Known rows, with every step that occurs
tuma > kefu > nozuson > pabir > sede: [ 5.784  0.585 -2.800  0.371  2.184  0.429  3.113  0.386  0.844  2.068
 -0.061 -4.068 -2.312  0.175  3.438]
tuma > kefu: [ 6.521  1.664 -4.271  0.824  2.435  1.194  2.636 -2.443  1.507 -0.217
  0.774 -3.986 -1.151  0.699  3.475]
kefu > nozuson > pabir > sede: [ 3.608 -0.338  0.104 -0.334 -1.312 -0.830  3.190  3.417 -0.258  4.130
 -2.869 -3.140 -3.655  0.454  2.232]
nozuson > pabir: [ 1.304 -0.423  0.180 -1.716 -0.547  0.334  2.942  1.254  2.108  4.302
 -1.102 -5.044 -3.176 -0.545  1.953]
sede > kefu > tuma > pabir > dute: [ 5.025  1.153 -0.164  4.068  0.823  4.552  2.131  0.928  5.889 -2.472
  1.547  1.179 -1.392  1.212 -0.621]
nuno > pabir > sede: [ 4.535  0.500 -2.857  0.030 -1.299  3.335  4.511 -0.597  0.319  3.247
  0.368 -2.103 -4.220  0.819  3.597]
dute > kefu > nozuson > pabir: [ 2.946  3.809  0.708  0.713 -1.568  0.115  3.269 -1.127  2.420  3.295
 -1.137 -0.881 -1.295  1.644  0.346]
pabir > sede > kefu > tuma: [ 4.576 -1.689 -1.091  2.192  0.556  5.766  2.494 -1.332  2.167  1.661
  1.656  1.077 -4.089  2.537  0.972]
tuma > kefu > nozuson > pabir: [ 6.217  1.701 -2.854  0.413  2.174 -0.540  2.871  0.876  1.219  0.897
 -0.640 -4.702 -1.212  0.026  3.275]
kefu > nozuson > pabir > dute: [ 3.359  0.728  0.685  0.277 -2.220 -1.569  3.150  3.659  0.655  2.169
 -3.538 -3.553 -3.019 -1.661  2.056]
sede > kefu > tuma: [ 6.429  1.732 -0.915  3.228  0.968  4.251  1.396  0.161  4.124 -2.774
  0.679  0.126 -0.406  2.972 -0.261]
pabir > sede > kefu: [ 3.085 -2.300 -0.989  0.096 -0.518  5.700  2.247 -1.702  1.902  2.772
  0.553  1.349 -4.366  3.447  1.238]
kefu > nozuson: [ 6.623  2.311 -1.382  1.030 -1.677 -2.149  2.550  2.731 -0.834  0.128
 -4.105 -2.725 -1.167  1.716  2.268]
nuno > kefu: [ 4.872  3.630 -7.108 -0.139  1.905  1.240  2.109 -1.913  0.075  0.733
 -2.331 -2.073  0.035 -1.128  1.487]
nuno > pabir: [ 5.373  2.771 -2.921  0.097 -1.403  1.439  3.970  0.270  1.064  0.923
 -0.779 -3.501 -1.953  0.774  3.234]
dute > pabir > sede > kefu: [ 5.180 -0.264  0.274 -0.314 -1.832  2.153  3.708 -0.435  1.581  1.819
 -0.785  0.425  0.327  1.152  1.730]

Rows
[ 6.191  0.173  0.252  1.164 -1.058  2.174  3.902 -0.127  1.725  1.011
 -0.008  0.209  0.417  0.645  1.552]
dute > pabir > sede > kefu > tuma
[ 2.463  2.676  0.685  0.679 -1.525  1.062  3.527 -1.519  2.085  4.415
 -0.476 -0.167 -2.399  1.717  0.515]
dute > kefu > nozuson > pabir > sede
[ 4.007  0.967  0.583 -0.150 -0.817  2.483  1.288  2.890  3.548 -0.017
 -2.149 -0.301 -0.748  3.467 -0.076]
sede > kefu > nozuson > pabir
[-0.788  0.152  1.695 -0.440 -1.997  1.885  3.576 -1.163  3.727  4.467
  0.039 -2.814 -4.258 -3.109  1.096]
nozuson > pabir > dute > kefu
[ 2.126 -1.743 -0.658  0.961  0.334  3.889  3.398  0.746  4.380  3.185
  1.491  1.319 -4.273  2.236  0.875]
tuma > pabir > sede > kefu
[ 1.811  1.695  0.414  2.589 -1.609  0.835  4.183  0.234  4.729  1.764
  0.217  0.599 -3.343 -1.577  0.753]
tuma > pabir > dute > kefu > nozuson
[ 5.750  1.469 -0.617  3.635  1.450  4.222  1.968  1.241  5.544 -2.219
  1.482  0.722 -0.730  2.664 -0.604]
sede > kefu > tuma > pabir
[ 4.060 -1.659 -0.810  0.547 -0.850  4.527  2.214 -0.033  1.186  2.402
 -0.595  1.544 -3.884  3.615  1.197]
pabir > sede > kefu > nozuson
[ 5.712  1.531 -0.954  5.742  1.027  0.813  4.017  1.333  3.520 -0.963
  1.720 -1.980 -2.990 -2.769  1.274]
kefu > tuma > pabir > dute
[ 3.368  0.611  1.032  0.270 -1.445  2.869  1.537  2.556  3.838 -0.294
 -2.100  0.077 -1.394  2.019 -0.106]
sede > kefu > nozuson > pabir > dute
[ 4.361  3.731 -1.479  2.861 -2.027  3.069  4.780 -1.832  2.798  0.346
  1.101 -1.366 -2.818 -2.265  2.189]
nuno > pabir > dute > kefu > tuma
[ 3.151  2.594  0.128  4.183 -1.859  2.561  3.626 -3.734  3.207  0.023
  0.922 -0.096 -3.263 -2.996  0.781]
pabir > dute > kefu > tuma
[ 3.971  3.269 -5.302 -0.100  0.982 -0.051  2.556  1.048  0.097  1.681
 -3.609 -2.426 -0.669 -3.169  1.228]
nuno > kefu > nozuson > pabir > dute
[ 5.880  3.005 -6.831  3.210  3.927  2.174  3.274 -0.677  1.472  0.760
  0.511 -1.073 -1.126 -2.437  0.904]
nuno > kefu > tuma > pabir > sede
[ 5.071  0.751 -2.109  0.358 -1.310  4.396  3.840  0.683  1.411  1.972
  0.015 -0.266 -3.294  2.374  2.534]
nuno > pabir > sede > kefu > nozuson
[ 0.261  0.569  1.630  1.014 -1.215  1.880  3.735 -0.885  3.882  3.689
  0.781 -2.961 -4.107 -3.640  0.894]
nozuson > pabir > dute > kefu > tuma
[ 2.869 -1.315 -0.475  1.232  0.126  3.071  3.424  1.920  3.869  2.905
  0.680  1.479 -3.912  2.431  0.831]
tuma > pabir > sede > kefu > nozuson
[ 5.347  0.706 -2.317  1.502 -0.327  5.350  3.928 -0.175  2.036  1.472
  1.557 -0.620 -3.442  1.673  2.335]
nuno > pabir > sede > kefu > tuma
[ 1.147  1.319  0.227  2.331 -1.343  1.672  4.202 -0.988  5.166  2.014
  1.043  0.504 -3.618 -1.704  0.771]
tuma > pabir > dute > kefu
